Known rows, with every step that occurs:
K -> P: 0.71; 0.29; -0.07; 0.26; -0.07; -0.17; 0.56; -0.12; -0.02; 0.09; -0.03; 0.83; 0.75; -0.12; -1.71; -0.30; 0.12; -2.18; 0.17; 0.14; 0.46; 0.37; -0.62; 0.06
U -> C: -0.61; -0.21; 0.05; -0.17; 0.11; -0.05; 0.39; 0.34; 0.11; -1.40; -0.11; 0.03; -0.53; 0.01; 0.47; 0.38; 0.21; -0.27; 0.21; -0.38; 0.22; -0.51; 0.20; 0.00
K -> H: -0.09; -0.49; 0.01; 0.23; -0.13; -0.38; 0.38; -0.34; -0.14; 0.81; 0.06; 0.35; -0.43; -0.06; -0.71; -0.74; -0.40; -2.37; 0.12; 0.36; -0.11; -0.40; -0.40; -0.13
U -> V -> Q: -0.32; 0.33; 0.56; 0.14; 0.12; -0.99; 1.14; -0.23; 0.00; 1.69; 0.27; -0.26; 0.11; 0.16; -0.16; -1.09; -0.11; 0.23; -0.20; -0.26; -0.82; 0.42; 1.95; 0.54
F -> H -> Q -> C: -0.27; -0.56; -0.03; 0.15; -0.23; 0.58; -0.47; -0.89; -0.44; 2.85; 0.34; -0.10; 0.00; 0.06; 0.94; 0.79; 0.15; 2.35; -0.30; 1.35; 2.33; 0.25; 2.01; -0.48
V -> Q -> H -> F -> P: 0.83; 0.14; -0.12; 0.57; 0.87; -0.78; -0.99; -0.68; -0.81; 2.20; -0.51; 0.74; -1.39; 0.10; 1.06; -0.15; -0.06; 1.82; 0.16; 0.80; 1.82; 0.30; -1.33; 0.96
C -> F -> P -> K -> H -> Q: 0.09; -0.16; -0.10; -0.07; -0.07; 3.06; -1.17; -0.98; 0.46; 0.77; -0.99; 0.07; -1.55; 0.02; 0.04; -0.17; -0.37; -0.32; -0.51; 1.36; 4.08; -1.20; 2.69; 1.32
V -> Q -> C -> F -> P -> K -> H: 0.09; -0.25; -0.31; 0.03; 0.56; 2.45; 0.02; -0.64; 0.17; 1.67; -1.17; -0.01; -1.90; 0.08; 0.31; -0.33; -0.68; 0.01; -0.47; 1.08; 4.67; -0.97; 1.69; 1.23
U -> V -> Q -> H -> F -> P -> K: 0.41; 0.90; -0.15; 0.45; 0.75; 0.31; -0.65; -0.84; -0.17; 2.90; -0.90; 0.12; -0.77; 0.25; 0.54; -0.97; -0.07; 1.88; -0.20; 0.45; 3.21; 0.75; 0.40; 1.22
H -> Q -> C -> F: -0.27; -0.86; 0.18; -0.20; 0.79; 0.17; -0.25; -0.19; -0.16; 2.26; -0.32; -0.45; -0.49; 0.08; 1.09; 1.63; 0.31; 1.41; 0.11; 1.15; 3.16; -0.97; 1.70; -0.19
U -> V: -0.49; 0.47; 0.10; -0.13; 0.00; -1.47; 0.72; -0.14; 0.29; 1.29; 0.19; -0.90; 0.66; 0.08; -0.26; -0.47; 0.04; -0.01; 0.00; -0.44; -0.86; 0.15; 0.77; 0.15
V -> Q -> C -> F: -0.11; -0.72; 0.24; -0.04; 0.99; 0.15; 0.56; 0.14; -0.25; 1.67; -0.37; 0.26; -1.04; 0.12; 1.04; 0.62; 0.04; 1.08; -0.03; 0.58; 2.25; -0.53; 0.69; 0.12
H -> F -> P -> K -> V -> Q -> C: 1.07; -0.06; -0.47; 0.83; 0.41; 4.53; 0.17; -0.11; -0.37; 1.74; -0.83; 0.14; -1.85; 0.18; 0.37; -0.48; -0.52; 1.53; -0.69; 0.79; 6.04; -0.28; 0.04; 0.71
U -> V -> Q -> C -> F -> P -> K: -0.29; 0.79; -0.18; -0.37; 0.71; 1.48; 0.37; -0.41; 0.62; 2.26; -1.02; -1.48; -0.78; 0.26; 0.82; -0.04; -0.22; 2.33; -0.61; 0.26; 3.72; -0.47; 2.91; 1.51
P -> K: 0.14; 0.24; -0.11; 0.04; -0.11; 2.50; -0.31; -0.02; 0.37; -0.57; -0.59; 0.37; -0.09; 0.08; -0.20; -0.40; -0.03; 0.09; -0.33; 0.05; 2.33; 0.28; 0.80; 0.11
C -> F: -0.18; -0.41; -0.02; -0.31; 0.44; 0.14; -0.30; 0.08; 0.26; -0.15; -0.35; 0.16; -0.51; 0.01; 0.55; 0.35; 0.28; 0.22; 0.03; 0.14; 0.71; -0.57; -0.31; 0.19
C -> F -> P -> K -> H: 0.02; 0.16; -0.47; -0.20; -0.03; 2.54; -0.82; -0.68; 0.70; -0.23; -1.13; -0.07; -1.38; -0.02; -0.12; -0.57; -0.46; -0.87; -0.42; 0.61; 3.19; -1.09; 0.56; 1.26
K -> V -> Q: 0.40; -0.72; 0.44; 0.71; 0.07; 2.41; 1.30; 0.46; -0.62; 0.17; 0.07; 1.11; -1.29; 0.06; -0.24; -1.21; -0.39; -0.27; -0.60; 0.18; 0.86; 0.52; 1.44; 0.28
H -> Q -> C -> F -> P -> K -> V: 0.23; -0.36; -0.34; 0.08; 0.40; 5.01; -0.34; -0.06; 0.11; 1.29; -1.15; -0.66; -1.72; 0.11; 0.63; 0.80; -0.23; 2.21; -0.87; 1.26; 6.55; -0.77; 3.34; 0.97

Rows:
1.22; 0.11; -0.25; 0.91; -0.02; 4.85; -0.18; -0.21; -0.16; 0.27; -0.70; 0.88; -1.96; 0.14; 0.10; -1.36; -0.49; 0.85; -0.82; 0.47; 4.51; -0.12; 0.10; 1.08
H -> F -> P -> K -> V -> Q
-0.25; -0.72; 0.19; -0.14; -0.24; 1.24; -1.15; -0.85; -0.01; 1.23; 0.09; 0.91; -0.59; 0.05; 1.16; 0.32; 0.44; 1.92; -0.42; 1.18; 1.44; -0.12; 1.66; 0.12
C -> F -> H -> Q
0.99; -0.33; -0.15; 1.02; 0.74; 1.24; -0.16; -0.14; -1.14; 2.03; -0.52; 1.04; -2.05; 0.07; 0.57; -0.73; -0.31; 1.26; -0.27; 0.79; 2.75; 0.54; -1.02; 0.90
K -> V -> Q -> H -> F -> P
0.71; 0.64; -0.69; 0.30; 0.64; 1.24; -1.82; -0.68; -0.13; 1.23; -1.17; 0.24; -0.87; 0.08; 0.71; 0.09; 0.05; 1.71; 0.00; 0.67; 4.05; 0.32; -1.70; 0.72
Q -> H -> F -> P -> K
0.77; 0.84; -0.65; 0.12; -0.14; 2.60; -1.56; -0.69; 0.50; 0.16; -0.78; -0.16; -0.69; 0.10; 0.47; -0.13; -0.08; 1.14; -0.23; 0.31; 3.64; -0.59; -1.32; 0.77
H -> F -> P -> K
0.37; -0.35; -0.19; 0.50; 0.92; -1.64; -0.97; -0.34; -0.69; 1.92; -0.34; 0.93; -0.40; 0.06; 0.61; 0.32; 0.37; 0.46; 0.61; 0.61; 1.56; 0.41; -3.29; -0.52
Q -> H -> F
0.16; -0.43; 0.45; 0.45; 0.85; -0.95; 0.26; -0.03; -0.95; 1.47; -0.29; 1.19; -0.85; 0.08; 0.39; -0.47; -0.02; 0.70; 0.03; 0.59; 0.41; 1.26; 0.89; 0.29
V -> Q -> H
0.22; 0.00; -0.77; -0.12; 0.48; 4.49; -0.01; 0.23; 0.32; 0.27; -1.31; -0.75; -1.57; 0.05; 0.55; 0.36; -0.34; 1.64; -0.78; 0.57; 5.56; -0.66; 1.29; 0.96
Q -> C -> F -> P -> K -> V
0.63; 0.12; -0.01; 0.67; 0.45; 3.88; 0.22; 0.09; -0.67; 0.54; -1.14; 0.90; -2.02; 0.06; 0.05; -1.25; -0.58; 1.51; -0.93; 0.69; 3.77; 1.32; 2.51; 1.46
F -> P -> K -> V -> Q -> H
0.14; -1.11; -0.12; 0.39; 0.16; 5.06; 0.66; -0.04; -0.24; 1.33; -0.66; 1.46; -1.75; 0.13; 0.72; -0.74; -0.14; 1.92; -1.13; 0.97; 5.20; 0.49; 1.73; 0.15
P -> K -> V -> Q -> C -> F -> H
0.60; 0.10; -0.30; 0.50; 0.16; 4.85; 0.81; 0.19; -0.26; 0.92; -0.86; -0.35; -1.70; 0.12; 0.07; -0.57; -0.76; 1.55; -1.06; 0.57; 4.83; 0.14; 2.81; 1.09
F -> P -> K -> V -> Q -> C
0.24; 0.17; -0.09; 0.29; -0.52; 2.84; -0.86; -1.07; 0.17; 0.93; -0.64; -0.18; -1.09; 0.01; -0.44; -0.58; -0.60; -0.57; -0.51; 1.21; 3.38; -0.61; 3.02; 1.08
F -> P -> K -> H -> Q
0.54; 0.07; -0.61; 0.42; -0.09; -0.35; -0.91; -1.02; -0.04; 1.52; -0.14; -0.05; -0.94; -0.02; -0.09; -0.45; -0.45; -1.29; 0.24; 0.62; 1.28; -1.22; -2.62; 0.49
K -> H -> F -> P
-0.09; -0.06; -0.78; -0.29; 0.46; 2.04; -0.41; -0.60; 0.48; 1.27; -1.26; -0.80; -1.32; 0.01; 0.26; 0.30; -0.51; -0.17; -0.28; 0.88; 4.72; -1.27; 0.43; 0.87
Q -> C -> F -> P -> K -> H
-0.26; -1.05; 0.05; 0.06; 0.54; 2.19; -0.12; -0.63; 0.03; 2.41; -0.83; 0.17; -1.06; 0.09; 0.10; 0.55; -0.13; -0.80; -0.09; 1.57; 5.40; -1.09; 1.99; -0.18
P -> K -> H -> Q -> C -> F
0.00; 0.16; -0.34; -0.36; 0.51; 3.12; -1.15; -0.53; 0.41; 1.46; -1.16; -1.17; -1.02; 0.12; 1.10; 1.41; -0.02; 2.67; -0.50; 1.26; 5.67; -1.09; 3.14; 1.04
H -> Q -> C -> F -> P -> K
0.99; -0.83; 0.16; 1.20; 0.84; 3.16; 0.14; 0.16; -0.99; 1.59; -0.80; 2.26; -1.82; 0.16; 0.17; -1.27; -0.07; 0.36; -0.34; 0.85; 4.72; 1.22; -0.87; -0.06
P -> K -> V -> Q -> H -> F
0.22; -0.99; 0.12; 0.38; 0.80; 4.54; 1.16; 0.59; -0.19; 0.84; -0.95; 0.88; -1.82; 0.19; 0.33; -0.34; -0.22; 0.76; -0.74; 0.64; 5.43; -0.03; 1.75; 0.22
P -> K -> V -> Q -> C -> F
-0.83; -0.63; 0.02; -0.49; 0.57; 0.17; 0.07; 0.38; 0.38; -1.46; -0.45; 0.35; -1.04; 0.06; 1.03; 0.80; 0.48; -0.02; 0.27; -0.24; 0.92; -1.18; -0.13; 0.20
U -> C -> F
0.92; 0.13; -0.70; 0.72; 0.51; 3.20; -0.95; -0.17; -0.45; 0.99; -1.16; 0.61; -1.63; 0.06; 0.35; -0.57; -0.18; 1.27; -0.37; 0.72; 4.96; 0.46; -1.40; 0.65
Q -> H -> F -> P -> K -> V
-0.23; -0.57; -0.24; -0.12; 0.44; 0.11; -0.46; -0.92; -0.12; 2.81; -0.54; -0.93; -1.32; 0.00; 0.62; 0.98; -0.38; 0.23; -0.03; 1.56; 3.26; -1.71; 1.82; 0.73
K -> H -> Q -> C -> F -> P
0.60; -0.10; -0.04; 0.26; 0.12; 5.46; 0.16; 0.15; 0.19; -0.83; -1.09; 0.65; -2.33; 0.10; 0.29; -1.10; -0.45; 1.13; -1.19; 0.41; 4.13; -0.22; 2.62; 1.70
C -> F -> P -> K -> V -> Q
0.24; 0.55; -0.51; 0.06; -0.44; 2.40; -0.55; -0.74; 0.42; -0.09; -0.78; -0.15; -0.88; -0.05; -0.67; -0.93; -0.70; -1.06; -0.44; 0.47; 2.42; -0.49; 0.95; 1.08
F -> P -> K -> H
-0.40; 0.20; -0.24; -0.13; 0.58; 1.14; 0.76; -0.80; 0.47; 2.98; -0.98; -1.04; -1.24; 0.18; 0.08; -0.74; -0.62; 0.02; -0.46; 0.65; 3.82; -0.83; 2.56; 1.38
U -> V -> Q -> C -> F -> P -> K -> H
0.34; -0.89; 0.47; 0.88; 0.73; 1.06; 1.08; 0.49; -1.26; 1.25; -0.27; 1.57; -1.52; 0.07; -0.02; -1.03; -0.26; 0.26; -0.33; 0.55; 1.30; 1.36; 1.17; 0.25
K -> V -> Q -> H
